Every row comes from one small tree of marks. Brackets hold a mark, then the marks that hang from it, in the order of their numbers. Every link used is in the known rows. Which tree was each row made from?
(in the rows, 128 means zero)
Known rows
(j_845 j_21): [131 128 121 124 131 141 140 136 104 126 184 132 146 119 136 153 154 141
 146 150 126 142 161  77 145 164 122 139 129 143 120 117 126 126 128 131
 130 109 145 121 146 146 141 127 153 154 144 146]
(j_80 (j_911 j_812)): [129 101 128 112 150 114 114 133 134 151 120 144  96 159 130 115 119 134
 127 109 124  96 140 133 135 142 127 120 106 118 135 130 132 113 117 160
 144 161 155  84 136 140 135 130 127 112 125 132]
(j_713 (j_491 (j_911 j_80))): [127 118 123  88 118 137 126 116 128 143  95 121 141 114 126 131 122 124
 149 127 142 155 126 159 128 161 123 144 105  93 137 140 131 132 134  91
 131 160 118 103 142 147 142 111 110 126 125 129]
(j_713 (j_491 (j_911 (j_80 j_706) j_812))): [126 121 107  65 117 128 127 106 143 159  64 137 131 131 117 144 111 122
 129 115 140 126 111 179 120 132 143 138 103  93 158 127 143 138 135 108
 128 185 104  87 132 157 146 125 106 106 123 146]
(j_752 j_182 (j_970 j_839)): [136 117 134 141 104 133  88 106 107 103 149 137 117 114 137 154 141  88
 132 121 141 103 147  96 188 152  85 134 134 171 140 115 138  82 121  96
 126  75  85 146 127 188 145 140 124 108 130 100]
(j_848 (j_50 (j_845 j_970)) (j_349 j_54)): [128 128 179 175 125 136  99 135 142 113  72 117 121  85 123  72 126 106
 102 130 134 153  93 126 132 131 126 132 147 180 134 128 134 100 124 125
 130 121 152 203 123  94  84 121 137 128  97  95]
(j_392 (j_706 j_50)): [115 160 110 122 126 128 130 131 121 142 139 127 163 126 142 171 130 127
 126 143 133  99 127  75 111  75 118 126 131 132  93 142 110 125 120 121
 124 103 136 131 134 111 132 121 135 144 150 133]
(j_50 (j_845 (j_970 j_839))): [136 124 145 146 137 112 100 122 138  96 104 140 156 110 117 112 121  96
 121 127 115 150 122  81 147 147  95 137 136 138 124 120 144 121 140 120
 131  80 113 181 129 107 145 119 130 143 127  96]
(j_839 j_970): [133 130 122 117 142 144 110 131 130 107 135 130 151 124 139 143 130 128
 131 134 126 142 125  97 178 160 109 149 128 150 129 118 112 125 130 118
 151 122 128  90 147 145 143 121 134 128 148 127]
(j_911 (j_80 j_706) (j_812 j_713)): [119 132  91 118 123 127 154 108 142 114 101 155 134 139 113  97 123 143
 113 114 124 112 143 174  92 154 143 125 115  95 148 104 143 155 128  97
 140 166 108 115 131 150 123 145 122 103 121 122]
(j_80 j_911): [129 106 136 124 135 114 116 129 124 137 126 128  95 144 135 112 129 136
 137 122 125 118 155 126 135 136 119 117 123 130 125 133 128 112 116 164
 141 127 147 102 145 143 131 130 140 128 130 129]
(j_706 j_50 j_80): [113 158  95 131 121 118 163 132 116 163 142 119 110 123 135 150 119 141
 149 133 127 121  94 123 115  73 132 120 123 116 105 130 105 129 123 135
 119 125 127 109 130 106 145 117 100 131 149 125]
(j_21 (j_848 j_349)): [128  93 176 150 143 150 118 130 134 111 150  94 127 128 130 146 152 130
 135 138 125 165 132  87 142 179 150 133 124 133 134 134 106 139 117 123
  99  97 121 146 130 120 136 136 140 157 122 136]
(j_911 j_80 (j_812 (j_713 j_491))): [124 115  99 121 143 142 145 126 136 127 115 137 162 142 113  94 114 139
 137 113 134 151 118 188 106 192 139 152  89  58 143 131 136 147 131  84
 150 180 102  85 140 141 132 122 111 105 120 139]
(j_752 j_970): [123 114 136 134 121 122 108 129 106 122 144 128 117 109 134 150 143 109
 128 123 128 113 128  93 180 174 102 125 133 160 129 128 132 107 132 112
 128 114 137 110 134 156 121 130 124 127 127 113]
(j_713 (j_491 (j_911 j_812))): [130 111 113  75 140 134 118 128 134 168 101 120 150 132 120 157 110 117
 139 121 138 137 103 144 146 148 134 149 112  97 142 137 138 129 133 114
 120 170 121  72 129 131 137 117 113 115 129 158]
(j_21 (j_848 j_50 (j_349 j_54))): [129 111 173 171 126 177 116 142 143 118 115  90 112 112 125 113 148 124
 116 135 134 159 109 107 139 180 145 129 136 144 140 124 107 111 116 133
 112 115 134 151 108 127 105 131 141 125  87 126]
(j_706 (j_80 (j_911 j_812))): [130 120 116 124 139 114 140 127 138 168 139 134  75 155 136 126 119 142
 137 108 122 102 123 170 124 104 142 120 107 131 132 132 123 121 122 168
 129 177 141  69 127 123 153 130 108 112 139 136]
(j_80 (j_706 j_50) j_911): [117 133 117 102 119  96 136 119 117 152  94 132  76 141 131 144 119 143
 121 124 133  81 132 136 110  49 140  92 137 122 110 120 125 119 110 179
 134 117 123 119 138 148 117 140 137 120 134 136]
(j_845 j_21 (j_970 j_839)): [138 117 145 144 120 130 107 126  96  83 133 142 154 102 122 154 158 128
 140 141 119 160 170  75 171 164 104 152 129 167  93  93 129 112 127 117
 134 107 107 144 138 138 166 128 150 168 154 115]
(j_349 j_54): [127 120 101 108 138 156 107 133 124 129 110 123 135 107 120 111 133 128
 123 138 133 124 103  98 126 169 106 133 130 103 111 113 127 104 116 133
 132 103 144 114 134 135 106 118 141 114 124 126]
(j_491 (j_911 j_80)): [127 128 131  99 107 128 133 115 128 127 106 145 131 110 131 120 134 137
 139 126 119 141 160 122 118 158 115 122 119 120 133 127 135 138 137  97
 133 156 151 127 140 132 134 116 117 127 121  93]
(j_970 j_839): [135 121 126 143 122 133 122 123 134 120 139 125 161 115 115 147 129 111
 137 130 126 140 139  79 168 182  99 146 125 133 130 107 129 120 120 112
 132  88 107 119 129 153 164 123 137 129 131 116]
(j_812 (j_713 (j_491 j_911))): [130 117 116 114 134 137 133 128 123 132 133 106 160 124 119 123 127 133
 155 132 132 176 135 177 129 154 133 149 140  98 112 134 140 142 131  92
 118 153  96  90 133 127 102 134 127 126 131 168]
(j_706 j_50 (j_80 j_911)): [121 144 113 129 121 106 158 133 115 166 130 125  63 143 138 134 119 152
 148 121 128 106 111 157 107  47 139 105 117 114  95 139 108 118 114 167
 129 141 136  97 133 113 140 123 107 125 140 129]
(j_182 j_752 (j_839 j_970)): [148 114 101 125 141 149  96 168 109  84 191 120 174 143 135 129  97 137
 117 133 156 131 111 134 181 150  98 148 129 133 156 119  96 146 118 140
 146 136 181  84 114 124 127 105 152 147 193 125]
(j_812 (j_713 j_491)): [124 111 108 138 142 144 131 130 123 129 149 103 166 130 119 112 124 138
 148 134 137 175 117 163 131 170 130 154 134  95 114 129 133 138 122 101
 126 131  87  96 136 136 113 136 133 131 137 170]
(j_491 (j_911 (j_80 j_706) j_812)): [127 130 113  71 107 115 138 103 143 140  75 158 119 127 122 137 124 133
 116 114 123 100 145 144 106 127 137 118 117 122 156 113 144 143 134 110
 127 177 134 107 125 149 137 130 111 107 119 113]
(j_848 (j_50 j_845) (j_349 j_54)): [134 135 167 166 125 147 125 141 153 137 105 111 130  95 123  82 123 107
 109 134 138 140  99 122 133 142 127 127 147 161 154 134 133 112 129 126
 130 104 155 184 120 118  81 121 140 113  83 115]
(j_491 j_911): [127 125 131  97 118 124 121 125 125 140 128 126 137 112 130 147 134 130
 140 132 120 137 145 100 141 144 122 126 139 136 122 129 137 129 130 112
 115 137 148 114 128 124 126 124 126 134 132 123]
(j_50 (j_845 j_21 j_970)): [137 131 144 131 146 115 109 133 115  99 148 141 150 113 133 117 144 123
 126 146 114 148 150  81 132 136 114 134 141 143 118 129 140 122 144 134
 131  97 146 174 134  99 130 119 143 161 137 115]
(j_812 (j_713 (j_491 (j_911 j_80)))): [129 121 118 114 122 139 138 119 126 121 121 119 153 124 119 101 129 140
 153 126 133 174 140 191 111 170 133 145 124  80 118 137 139 152 134  75
 134 168  99 101 137 137 110 126 121 120 123 140]
(j_769 (j_349 j_54)): [130 107  98 120 154 194 117 124 143 115 127 106 133  95 118 143 135 133
 145 145 125 135 112 103 133 142 107 148 133 169 114 113 133  98 115 117
 125  93 141 135 138 171 135 124 136 125 130 125]
(j_911 (j_80 (j_706 j_50)) (j_812 j_713)): [112 146  87 113 120 116 171 114 131 122  92 156 136 136 112 102 116 149
 115 115 128 108 127 167  79 116 149 113 115  76 127 110 135 159 124 101
 146 161 104 118 128 135 109 139 112 100 121 117]
(j_752 (j_182 j_839) j_970): [126 104 119 141 112 132  82 131  85 101 158 124 119 132 159 109 127 103
 122 126 153  98 119 123 174 141 105 114 127 163 156 127 129 102 112 105
 121  95 139 117 133 163 124 139 128 119 159 103]
(j_845 (j_21 j_848) j_970): [125 108 157 140 139 145  96 134  96  80 150 125 133 123 137 147 172 145
 134 146 113 168 163  72 140 169 130 139 136 141  99 120 115 119 129 140
 117 114 123 151 128 110 148 133 143 175 144 131]

Which tree is each row?
[146 126 148 129 152 148 136 139 131 107 200 120 157 141 132 136 152 129
 134 150 111 151 144  71 122 170 129 126 143 103 143 140 129 141 150 142
 114  69 146 163 121 123 131 122 144 147 110 145]  (j_50 (j_845 (j_21 j_848)))
[134 125 174 188 121 144 102 133 150  93 122 118 141 122 123 114 129  99
 114 124 112 160 128  86 154 181 118 133 144 147 156 127 127 115 142 135
 124  91 112 186  88 109 145 126 124 134  92  96]  (j_21 (j_848 (j_50 (j_845 (j_970 j_839)))))
[132 137 198 187 120 119 126 138 125 111 131 124 131  95 138 101 144 117
 122 140 129 165 150 112 147 127 138 137 149 212 143 131 131 120 137 120
 129 126 147 206 131 102 117 129 146 163 117 111]  (j_848 (j_50 (j_845 j_21 j_970)) j_349)
[121 139 101 134 137 105 174 137 123 159 140 132  75 161 125 112 112 161
 141 109 122 106 109 194  90  60 152 109 120  93  97 139 118 137 116 154
 132 179 124  80 128 107 120 132 101 107 133 135]  (j_706 j_50 (j_80 (j_911 (j_812 j_713))))
[121 157 103 101 127 103 148 119 130 145 102 131 133 123 124 142 111 115
 112 138 127 100 106  95 105  68 130 103 147 117 135 126 135 143 129 146
 122  68 120 162 127 122 114 130 130 120 128 132]  (j_80 (j_706 (j_50 j_845)))
[122 159 112 128 118 114 140 128 128 161 144 127  94 147 150 159 128 144
 133 130 129  87 127 147  94  19 135 112 121 146  82 153 106 120 120 155
 123 141 138 107 136 108 141 129 120 132 152 144]  (j_392 (j_706 j_50 (j_80 j_911)))
[128 135 109  87 107 119 153 106 145 121  90 156 129 128 113 106 129 142
 118 114 118 119 154 183  94 136 146 117 128 103 137 113 151 157 136  90
 127 187 121 111 128 138 111 142 118  99 118 122]  (j_491 (j_911 (j_80 j_706) (j_812 j_713)))
[139 106 160 153 126 144  99 129 105  63 152 130 147 120 120 157 170 131
 138 143 115 173 169  66 166 181 123 147 134 144  96 104 118 117 131 132
 116  94  94 155 117 127 169 129 146 170 139 121]  (j_845 (j_21 j_848) (j_970 j_839))
[153 117 164 128 156 159 128 141 131 102 174 110 142 126 122 120 160 121
 121 153 120 153 123  87 115 163 141 126 139 106 127 134 127 135 141 142
 106  70 145 179 131 129 106 120 153 141 101 145]  (j_50 (j_845 (j_21 (j_848 (j_349 j_54)))))
[120 123  90 110 128 132 148 109 144 128  94 139 146 139 110 107 113 134
 121 113 138 127 118 204  98 154 149 142 100  76 150 116 146 151 127  94
 138 174  85  94 134 158 128 143 115  98 124 146]  (j_911 (j_80 j_706) (j_812 (j_713 j_491)))
[123 108 199 185 119 148 108 140 106  86 143 109 120 111 138 133 173 137
 128 142 125 184 169  94 156 162 151 141 138 199 118 118 107 117 128 130
 114 131 126 184 120 110 135 141 143 179 126 120]  (j_845 (j_21 (j_848 j_50 j_349)) j_970)
[126 181 111 127 129 118 152 129 141 157 159 123 143 134 144 163 118 123
 125 140 124  95 102 115  87  31 126 120 133 134 106 160 116 138 141 135
 111  99 137 146 125  87 136 116 114 134 143 139]  (j_392 (j_706 (j_50 j_845) j_80))
[118 129 106  88 132  94 140 122 127 160  75 146  75 153 125 139 108 138
 110 112 131  65 122 142 108  50 148  97 119 113 125 119 130 126 111 179
 136 141 131  96 134 142 121 141 124 103 131 143]  (j_80 (j_706 j_50) (j_911 j_812))
[120 173 117 134 129 108 127 126 135 135 126 133 133 122 145 146 121 120
 120 137 120 106 100 121  91  21 125 122 133 155  88 157 114 126 138 129
 112 117 131 163 129  67 142 119 108 148 154 117]  (j_392 (j_706 (j_50 (j_845 j_970)) j_80))
[139  97 116 144 120 133  91 166  89 101 204 119 143 127 131 134 108 117
 114 125 156 101 110 134 187 159  90 126 132 138 157 134 116 130 121 136
 126 128 184 103 102 136 101 114 152 145 174 112]  (j_182 (j_752 j_970) j_839)
[113 153 119 111 114 102 130 109 124 105  54 154 122 111 125 100 118 125
 110 127 126 113 118 125  86  82 122 103 121 110 125 126 134 140 134 124
 141 110 119 189 140 115 131 120 114 133 127  84]  (j_911 (j_80 (j_706 (j_50 (j_845 j_970)))))
[134 113 104 132 143 122 144 129 138 165 143 120  84 162 128 113 112 145
 150 108 132 128 112 232 117 107 151 136 107 102 120 140 130 128 120 148
 128 193 104  55 128 130 134 138 106 107 136 169]  (j_706 (j_80 (j_911 (j_812 (j_713 j_491)))))
[117 159 108 106 110 112 155 111 133 129  84 148 129 121 126 117 114 126
 113 130 128 102 120 123  86  93 126 102 121  95 142 128 133 146 136 127
 141  91 125 178 139 135 130 118 121 116 119 102]  (j_911 (j_80 (j_706 (j_50 j_845))))
[124 167 119 118 137 122 130 134 138 139 138 131 166 134 140 153 120 114
 117 144 122  99 118  73 100  69 111 120 136 123 112 155 122 134 135 122
 125  80 143 159 131 100 121 117 133 137 135 131]  (j_392 (j_706 (j_50 j_845)))
[127 114 116  95 134 102 121 115 140 156  98 146  80 156 126 134 117 132
 109 110 128  73 141 150 123 100 143 109 120 136 143 113 140 120 114 174
 134 153 133  87 132 159 133 149 133 105 130 147]  (j_80 j_706 (j_911 j_812))
[110 147  93  93 118 113 156 114 135 141  69 161 123 134 118 132 111 133
 111 116 133  86 112 129  94 111 137 111  99  90 144 110 128 142 125 122
 143 148 122 121 132 145 142 123 108 105 126 108]  (j_911 (j_80 (j_706 j_50)) j_812)
[122 111 186 184 120 156 127 138 142 124 144  91 125 125 135 135 147 127
 125 131 130 162 132  97 151 175 154 133 131 165 154 131 105 127 118 129
 109 118 130 155 110 123 129 139 135 143 101 125]  (j_21 (j_848 j_50 j_349))
[123 131 194 187 122 117 111 132 139 121 103 116 123  97 134  89 125 106
 113 126 131 159 123 121 149 128 131 132 144 206 153 134 132 119 133 116
 129 123 147 210 127  92 110 130 134 149 111  90]  (j_848 (j_50 (j_845 j_970)) j_349)
[135 121 173 185 106 152 105 137 112  77 139 125 140 115 124 143 164 127
 133 138 117 172 176  81 174 182 123 145 140 176 117 101 117 106 136 133
 128 111 106 165 100 128 161 133 142 159 119 112]  (j_845 (j_21 (j_848 j_50)) (j_970 j_839))
[128 124 110 104 104 131 141 105 131 120 102 122 145 121 116 112 127 136
 141 127 135 158 141 208 104 133 144 137 133  93 121 124 145 155 135  88
 122 168  85 108 137 150 108 141 124 117 126 158]  (j_812 (j_713 (j_491 (j_911 (j_80 j_706)))))
[128 105 104 105 142 112 128 116 137 150 108 127  99 160 117 116 113 137
 123 110 138 105 133 214 115 106 157 124 124 102 132 121 148 134 115 155
 133 170  91  70 133 162 112 156 136 102 130 176]  (j_80 j_706 (j_911 (j_812 (j_713 j_491))))
[122 114  97 122 156 138 132 135 134 142 140 120 166 141 112 117 111 129
 136 118 133 150 103 162 133 177 138 157 116  79 133 126 137 140 124 106
 131 154 100  67 128 129 121 134 121 114 131 162]  (j_911 (j_812 (j_713 j_491)))
[115 169  99 130 117 124 147 127 128 157 152 120 132 132 147 179 130 139
 134 139 131  97 111 116 101  46 131 125 123 144  86 145 103 132 127 127
 113 122 127 120 130  98 148 123 114 142 158 139]  (j_392 (j_706 j_50 j_80))
[133 165 126 127 129 109 146 128 141 155 145 132 101 155 148 140 119 132
 124 131 124  80 115 148  81   4 130 106 127 133  99 168 118 131 133 157
 121 113 144 133 130  95 134 123 120 127 136 139]  (j_392 (j_706 (j_50 j_845) (j_80 j_911)))
[129 136 117  88 141  85 146 125 140 159  91 147  85 162 123 123  98 125
 104 112 123  60 111 141  93  44 143  90 128 101 138 131 143 132 126 181
 135 118 136 127 127 131 111 134 127  97 115 132]  (j_80 (j_706 (j_50 j_845)) (j_911 j_812))
[131 137 182 183 125 125 137 138 151 142 135 109 137 111 134 104 119 103
 120 131 132 146 119 112 146 144 137 131 141 187 173 141 133 125 132 121
 126 109 153 191 125 114 111 128 139 134  99 113]  (j_848 (j_50 j_845) j_349)
[141 157 125 123 133 101 173 142 115 157 176 133  78 150 141 132 129 147
 149 134 118 105 128 150  93  37 137 100 131 113 105 152 121 132 140 174
 129 117 151 133 137 116 131 119 125 130 131 135]  (j_706 (j_50 (j_845 j_21)) (j_80 j_911))
[148 111 125 141 111 130  96 140 111 107 191 132 139 107 111 181 123 100
 125 120 145 105 136 102 198 176  70 147 142 148 139 123 126 109 131 124
 135 113 134 124  98 157 123 112 146 136 143 102]  (j_182 (j_752 (j_970 j_839)))
[130  95 118 120 155 122 127 137 131 144 126 126 115 162 119 101 114 144
 137 109 132 129 128 194 123 145 140 135 111  85 127 136 140 126 117 141
 144 170 114  65 133 143 116 136 132 108 122 164]  (j_80 (j_911 (j_812 (j_713 j_491))))
[134 156 146 163 117 139 145 145 131 141 178 130 152 119 140 117 133 121
 128 142 124 137 146  92 144 160 115 128 148 163 165 131 137 122 150 133
 142 107 160 168 113 129 123 123 141 128 105 129]  (j_848 (j_50 (j_845 j_21)))
[124 130 174 176 131 144 103 138 146 105 126 114 131 129 137 104 130 108
 112 127 111 157 125  87 135 172 129 127 147 143 153 138 124 118 141 141
 122 102 136 182  93  91 132 128 119 135  95 103]  (j_21 (j_848 (j_50 (j_845 j_970))))
[132 124 117 102 135 121 140 127 136 134 133 138 149 133 116 118 126 145
 133 121 112 140 143 143 121 154 135 134 139 109 127 124 148 148 129  98
 121 177 134  92 118 113 102 136 120 114 123 135]  (j_491 (j_911 (j_812 j_713)))
